What can hang from each mark:
pugi: nuga rukop vodup
rukop: futu gobuf pugi vabev
vabev: nuga nupafe rukop vodup
gobuf: rukop
nuga: pugi
futu: nuga rukop
vodup: futu pugi vabev

Every row comes from one small tree of marks. The marks that hang from a mark follow it in brackets, in alphabetical order. Every link used is in the known rows. Which tree was each row made from?
Known rows:
vabev(nupafe rukop(futu(nuga) gobuf pugi) vodup): [  3.2  15.1 -26.7 -11.7 -13.1 -31.8   6.3  48.7 -16.5  23.8  16.3   4.4
 -10.0 -22.2  -4.2  36.5  -9.3 -19.3 -38.2 -39.5  -7.9 -61.9 -39.8 -10.8]
vodup(vabev(rukop(pugi))): [  8.3   7.7  -9.5   2.0   5.5 -18.3 -19.7  13.1 -10.1  -6.7  -3.2   5.3
   5.9  14.8 -31.8 -19.8 -13.9 -27.0  38.0  39.9  31.3 -35.7 -42.5   5.5]
gobuf(rukop(futu(nuga) pugi)): [-10.1 -16.9  -4.5   2.9  -0.9 -16.7   4.6  24.0  -4.0  12.6   5.4  -2.9
  -4.9  29.9 -10.2  -8.7 -18.2 -17.7 -13.7   1.6 -14.8 -37.9 -17.6 -10.3]
rukop(futu gobuf pugi(nuga vodup) vabev(nupafe)): [-22.6 -21.0  -8.8   9.6   1.2   1.5   2.6 -17.0  -9.6 -12.6 -18.6  10.5
   3.1  18.3  -3.8  40.9 -45.7  12.7 -56.3 -67.9  17.9 -21.2  51.4   6.5]
vabev(nuga): [ -3.9  -7.1   2.7 -17.7 -16.0  -7.8 -45.5  15.8  -9.4   3.4  22.5   1.5
   6.0  -5.3 -20.6  -7.7  -4.7  41.4  -4.8  -0.4  -1.9 -18.2 -54.4 -15.7]
futu(nuga rukop(gobuf pugi)): [-11.2 -10.8 -11.0  11.7 -16.3 -39.0  15.4  30.7  -2.5  -2.3 -14.0   3.5
   1.9   6.1 -19.7 -22.5  14.2 -25.0 -40.6  42.5  16.1 -19.9   6.2 -19.0]
rukop(futu(nuga) vabev(nupafe)): [-10.2   2.5 -18.3  -5.1 -13.6  -5.6 -45.5   2.9  -6.6 -11.2  21.2   2.3
  14.8 -21.1   8.1  31.3 -47.1  46.5 -26.0 -30.7   9.4 -14.5  21.6   2.0]
vodup(futu(nuga rukop(gobuf pugi)) vabev(nupafe)): [ -0.1  13.3 -29.3  -0.1  -4.3 -45.0  15.9  23.8 -10.1   7.7 -43.9   4.6
   5.2   0.0 -23.2 -20.7 -13.2 -22.4  11.2  13.4  53.6  -8.7   3.7 -12.5]
pugi(rukop): [ -9.6 -24.7 -17.5  -2.3 -13.9 -20.6 -34.8  -4.0   2.6  10.5 -17.9   6.3
   1.1  17.9 -27.8 -23.3  18.2  -8.6   8.7  51.0  16.8  19.9 -27.4 -12.4]
pugi(nuga rukop vodup(futu vabev)): [  5.0 -10.6 -21.2  -6.0  -1.2   1.8  27.5 -15.7   3.3  10.9 -12.7   6.4
  32.6  51.7 -20.1 -45.8 -14.7 -24.6   5.3  10.5  31.3  33.2 -25.6  -6.9]
vodup(pugi vabev): [ 14.3  25.2  -7.3 -19.3  14.7   7.3 -51.9   4.3 -11.3 -20.3  10.1  10.4
  15.2  16.0 -26.2 -45.7 -24.1 -12.8  33.1  48.8  29.7 -15.6 -19.1  -5.8]
gobuf(rukop(futu(nuga(pugi)) vabev)): [ -2.0 -40.7 -16.2   9.4  -2.0 -21.2 -10.1   5.3  -1.5   0.4  29.9  -5.6
   8.3  29.3  -8.0  15.2 -30.8  -0.9 -11.9  11.8 -21.2 -18.4  12.3  -7.0]
rukop(futu pugi): [-26.6   7.4   3.2   0.7 -10.0  12.7 -23.0  12.3  -8.6  15.6 -34.2   4.2
  -2.3  17.5 -14.1   4.6 -20.4  17.4 -11.8 -23.2  11.3 -37.4 -11.1   5.5]
vodup(futu pugi vabev(nuga nupafe rukop(gobuf))): [ 23.0  30.1 -10.9 -36.4  -6.4 -16.3   4.6  19.2 -18.0  -4.2  13.4  -0.5
  21.8  -4.9 -24.2 -12.1  -0.9 -28.9  11.8  -0.1  35.7  -6.4 -34.2 -24.9]
gobuf(rukop(futu(nuga))): [ -9.5 -27.6 -12.5  -0.1   4.7 -16.7 -18.3  17.9  -2.4  12.0  33.2  -5.3
   7.4  21.1 -15.9 -12.3 -19.6 -17.4  -4.2  25.2 -14.5 -20.7 -16.0 -17.0]
vabev(nupafe rukop(gobuf) vodup(futu(nuga) pugi)): [ 24.4  20.2 -36.0 -36.7 -12.9 -39.2  -0.7  45.0 -16.9  20.5  58.6   3.1
   7.8 -15.9  -8.4  10.9   7.4 -23.1 -22.2  -2.7   3.9 -26.6 -40.9 -24.3]
nuga(pugi(rukop(gobuf vabev(nupafe)) vodup(futu))): [-11.2 -46.9 -29.2   1.2 -16.0 -28.4   1.0 -11.8  -4.2  19.2   1.6  11.6
   8.9  55.0 -27.9  12.1  13.2   1.9 -20.8  -9.8   0.3  15.5  -2.5   1.8]
pugi(rukop(vabev)): [ -4.4 -35.6 -20.8   3.4 -17.1 -21.9 -32.3 -20.1   4.8  -4.9 -16.1   5.1
  -1.0  19.8 -17.8   2.0   2.6   7.0   8.4  45.7  17.0  24.9   2.1  -4.6]
futu(nuga rukop(gobuf)): [-10.2 -21.8 -18.9   8.2 -10.0 -39.0  -7.1  24.9  -0.7  -2.2  15.3   0.9
  14.6  -1.6 -25.4 -24.7  14.2 -25.3 -30.0  66.0  15.5  -3.9   7.4 -24.7]
pugi(rukop(gobuf vabev(nuga nupafe)) vodup): [-15.0 -50.0 -22.4 -10.7 -10.8 -16.7  -6.1 -26.9   1.2  -1.3  22.9  10.0
  -4.7  32.4 -17.0  23.7   1.3   1.9 -19.9  -2.9  -0.1  15.3  -7.4 -12.0]
gobuf(rukop): [ -2.2 -39.6 -16.2   1.6   8.7 -33.0 -36.3   8.7  -4.4   7.4  44.0   0.4
  -6.0  27.0 -30.6 -23.9  -5.2 -16.9  23.7  55.4 -14.8 -10.3 -26.8 -15.1]
nuga(pugi(rukop)): [ -4.5 -26.9 -17.4   7.5 -20.1 -28.3 -25.4   8.1  -4.4  17.1 -19.5  10.3
   9.4  32.5 -33.4 -19.9  21.7  -3.4  -9.8  17.6  -5.1   6.5 -32.7  -1.9]
rukop(pugi): [-12.0   2.7  -0.8  -2.0  -9.3 -13.8 -32.8  15.3  -9.5   5.8 -15.2  10.8
 -11.8  20.9 -21.9 -21.1  -4.1  18.6   1.8   4.4  14.7 -33.2 -30.6   5.6]
pugi(rukop vodup(vabev(nupafe))): [ -9.0 -11.8 -26.9 -11.3   1.5  -9.7 -15.9 -13.1  -1.3   7.2  15.4  14.7
  -0.1  35.2 -24.8 -24.1  -8.3 -19.9  26.7  20.4   8.8   8.2 -48.3  -3.3]

Which tree is each row?
[ 18.6  13.6 -16.0 -24.6 -22.9  -8.4  -0.3  -5.6  -3.8  -5.3  -4.0   3.3
  30.0  15.0  -7.1 -32.6   2.3   2.6 -16.5  11.4  27.6  48.7   6.7 -19.4]
vodup(futu pugi(nuga rukop(vabev(nupafe))))
[  4.4 -42.4 -32.1  -6.5 -11.7 -38.5 -26.2   1.8 -12.8   6.2  -7.9   5.9
  -8.8   2.4 -11.8  62.2 -24.0  45.0 -29.7 -39.5   4.2 -18.1  25.1  -8.8]
rukop(gobuf vabev(nuga(pugi) nupafe vodup(futu)))
[ 15.5 -36.5 -29.1  -2.7  -9.7 -42.6 -11.5  10.8  -9.4   7.5  35.9  -0.6
 -12.9  16.9  -9.3  24.5 -27.1  22.7   4.4  -4.9 -37.9 -17.6 -18.7 -13.4]
gobuf(rukop(vabev(nuga(pugi) nupafe vodup(futu))))
[  8.4  25.8  -7.6 -39.7 -14.6   0.1 -16.7  23.2  -7.3   7.3  31.6   0.8
  31.1  21.2  -6.5 -40.0   3.4  12.4 -14.4  17.6  32.0   2.0 -17.7 -15.2]
vodup(futu(nuga) pugi)
[-24.7 -54.7  -6.8   4.3  -6.1   8.1 -18.0 -19.4  -5.3  -3.3  -5.8  -2.7
  14.6  25.5 -16.0  67.4 -29.7  29.0 -43.5 -34.7   5.6 -17.1  47.1  -3.2]
rukop(futu gobuf vabev(nuga(pugi(vodup))))
[-12.7 -43.0 -26.6   3.1 -11.4 -11.6  -7.5  -9.8   6.8   7.8 -43.8  -0.3
   3.0  19.6  -4.5  37.3 -13.3  -5.7 -32.6  14.6  22.0   1.7  37.1 -11.3]
pugi(rukop(futu(nuga) gobuf vabev(vodup)))
[ 26.9  17.7 -23.2 -43.9 -25.3 -30.1   8.3  43.7 -20.4  20.1  51.4  -1.5
   1.8 -25.7  -8.8  32.5  10.0  -2.8 -27.0 -34.7 -18.4 -29.8 -64.0 -34.5]
vabev(nuga nupafe rukop(gobuf) vodup(futu pugi))
[  7.6 -14.0 -30.3   6.2 -16.6 -20.8 -25.4  -1.1  -3.8 -10.5  32.9   3.1
   0.1   3.2 -16.9   3.2 -14.0  15.5  15.6  67.1 -21.2   3.9  15.6 -11.7]
futu(rukop(vabev(vodup(pugi))))
[ -8.8 -25.3 -21.3  19.7 -10.9 -34.9   7.6  -6.8  -6.8 -17.2   6.9  10.2
  -3.4   9.6 -23.7   1.7  -8.5  -9.4 -21.7  21.5  -2.3   5.5  27.8  -9.8]
futu(rukop(gobuf pugi(nuga vodup) vabev(nupafe)))
[ 17.5  25.6 -33.9 -20.5 -24.1 -42.3   3.0  42.8 -18.6  33.0  29.3   6.2
 -13.6 -12.3  -9.1  18.5  -1.1   4.7   8.0 -26.5  -9.9 -40.8 -69.0  -4.5]
vabev(nupafe rukop(pugi) vodup(futu))
[ 11.2  -5.3 -37.9 -13.1 -12.7 -30.1 -46.7   6.3  -9.2   2.4  26.1   7.2
  -4.3  -7.8   3.8  30.5 -42.4  59.1   4.2 -10.8   6.5 -14.8   4.5   2.9]
rukop(vabev(nupafe vodup(futu(nuga))))
[ -8.0 -30.2  -5.1 -13.8 -23.6 -11.3   2.4   8.4  -6.3  21.5   2.5   3.4
  12.1  33.5 -25.1   4.7  15.1  18.1 -29.0 -27.3 -11.4  -3.9 -48.2 -14.2]
vabev(nuga(pugi(rukop(gobuf) vodup(futu))))
[  8.1  -2.0 -11.2 -22.8 -12.6  -5.8   4.6  -1.2  -1.8   6.3 -20.8   1.5
  32.1  30.2 -21.3 -43.1  19.4 -25.5 -24.2  30.3  42.5  45.1   9.1 -26.7]
vodup(futu pugi(nuga rukop(gobuf)))
[ 15.7   1.4 -17.7 -15.9  -1.0   3.6  -0.9  26.0 -10.0  10.8  38.6  -3.4
  24.2   5.6 -14.9  13.6  -7.7 -37.1 -28.3  17.3  -5.8 -30.1 -15.0 -19.2]
vabev(rukop(futu gobuf) vodup(pugi(nuga)))
[ 13.0  12.8 -14.6  -7.1  10.9  -4.9 -11.9   5.8 -11.2 -10.3  65.2  12.2
  33.0  13.9 -23.1 -45.4 -31.2 -16.8   4.7   0.2   7.3  -7.4 -56.9  -0.5]
pugi(nuga vodup(vabev(nupafe rukop)))
[ -3.9 -17.7 -13.3   6.0  -7.1 -27.8   0.4  12.6  -5.8  -4.0  10.7  -0.3
 -11.8  15.1   1.8  16.0 -35.0   2.0 -17.5 -17.6 -19.0 -31.2   4.6  -5.2]
gobuf(rukop(futu(nuga) pugi vabev(nupafe)))
[ 10.1 -48.5 -28.5   4.4   6.0 -33.5 -30.4  -0.1  -3.0   0.3  42.5  -0.1
 -13.8  30.8 -13.6  11.7 -30.9   7.5  23.6  43.3 -25.1 -19.1  -2.0  -7.2]
gobuf(rukop(vabev(vodup)))
[ -1.8  21.9 -18.5  -4.8 -20.5  -3.7  -8.1  20.2 -10.3   0.2 -23.4   7.1
 -12.1  -7.5  25.3  51.3 -60.2  54.5 -40.3 -76.4  -6.9 -56.4  14.3  11.8]
rukop(futu(nuga) pugi vabev(nupafe vodup))
[ -7.3 -19.6 -14.0   0.7  -3.6 -17.9  10.8   7.0  -5.8  -1.0  36.8   1.8
  -9.9  30.3   4.0  17.8 -39.2   3.2 -16.8 -27.4 -29.2 -34.7  -3.6  -1.8]
gobuf(rukop(futu(nuga) pugi(vodup) vabev(nupafe)))
[-13.5   4.6   0.5   3.1 -18.9   8.3  -4.9   5.2  -3.5  -9.9 -29.4   1.0
   4.7  15.9  14.1  33.9 -45.0  41.2 -39.0 -44.7  14.5 -42.0  29.3  14.0]
rukop(futu(nuga) pugi vabev)
[ -8.0 -19.7 -25.3  -0.5  -4.8  13.2 -47.5 -10.0  -3.7   4.5   7.0  -0.8
   4.3   8.8   0.9  52.1 -57.4  52.2   3.4  -6.4  -3.8 -25.0  31.5   8.0]
rukop(futu vabev(vodup))
[ 18.3  29.0   2.9 -28.1   4.0  11.2 -37.8  10.5 -13.1 -21.1   8.7   6.2
  15.7   5.6 -19.8 -35.3 -23.7   2.0  17.6  20.6  16.3 -22.3 -36.8 -14.2]
vodup(pugi vabev(nuga))
[ -9.3 -45.5 -18.9  15.0 -13.7 -33.1 -18.2  -9.4  -2.6 -14.6  10.8  -0.7
   0.7   0.0 -30.7  17.1   1.2   2.5  -4.4  59.4   1.7  11.2  31.4 -20.8]
futu(rukop(gobuf vabev(nuga)))
[-18.5 -50.7 -20.3   8.1 -11.6  -7.4  -2.2 -15.3  -1.3  14.8  -1.4   8.9
  14.3  58.4 -26.6  20.0   2.9  -4.8 -28.5  -8.0  -8.3   4.5   6.5   3.8]
nuga(pugi(rukop(futu gobuf vabev) vodup))
[-16.3 -13.3 -13.3  -4.1 -18.8  -3.0 -16.6   4.7   5.0  15.5 -28.2   0.1
  13.8  11.7 -12.6 -11.0   4.6  -8.1 -17.4  19.9  16.0   9.6 -16.3 -14.1]
pugi(rukop(futu(nuga)))
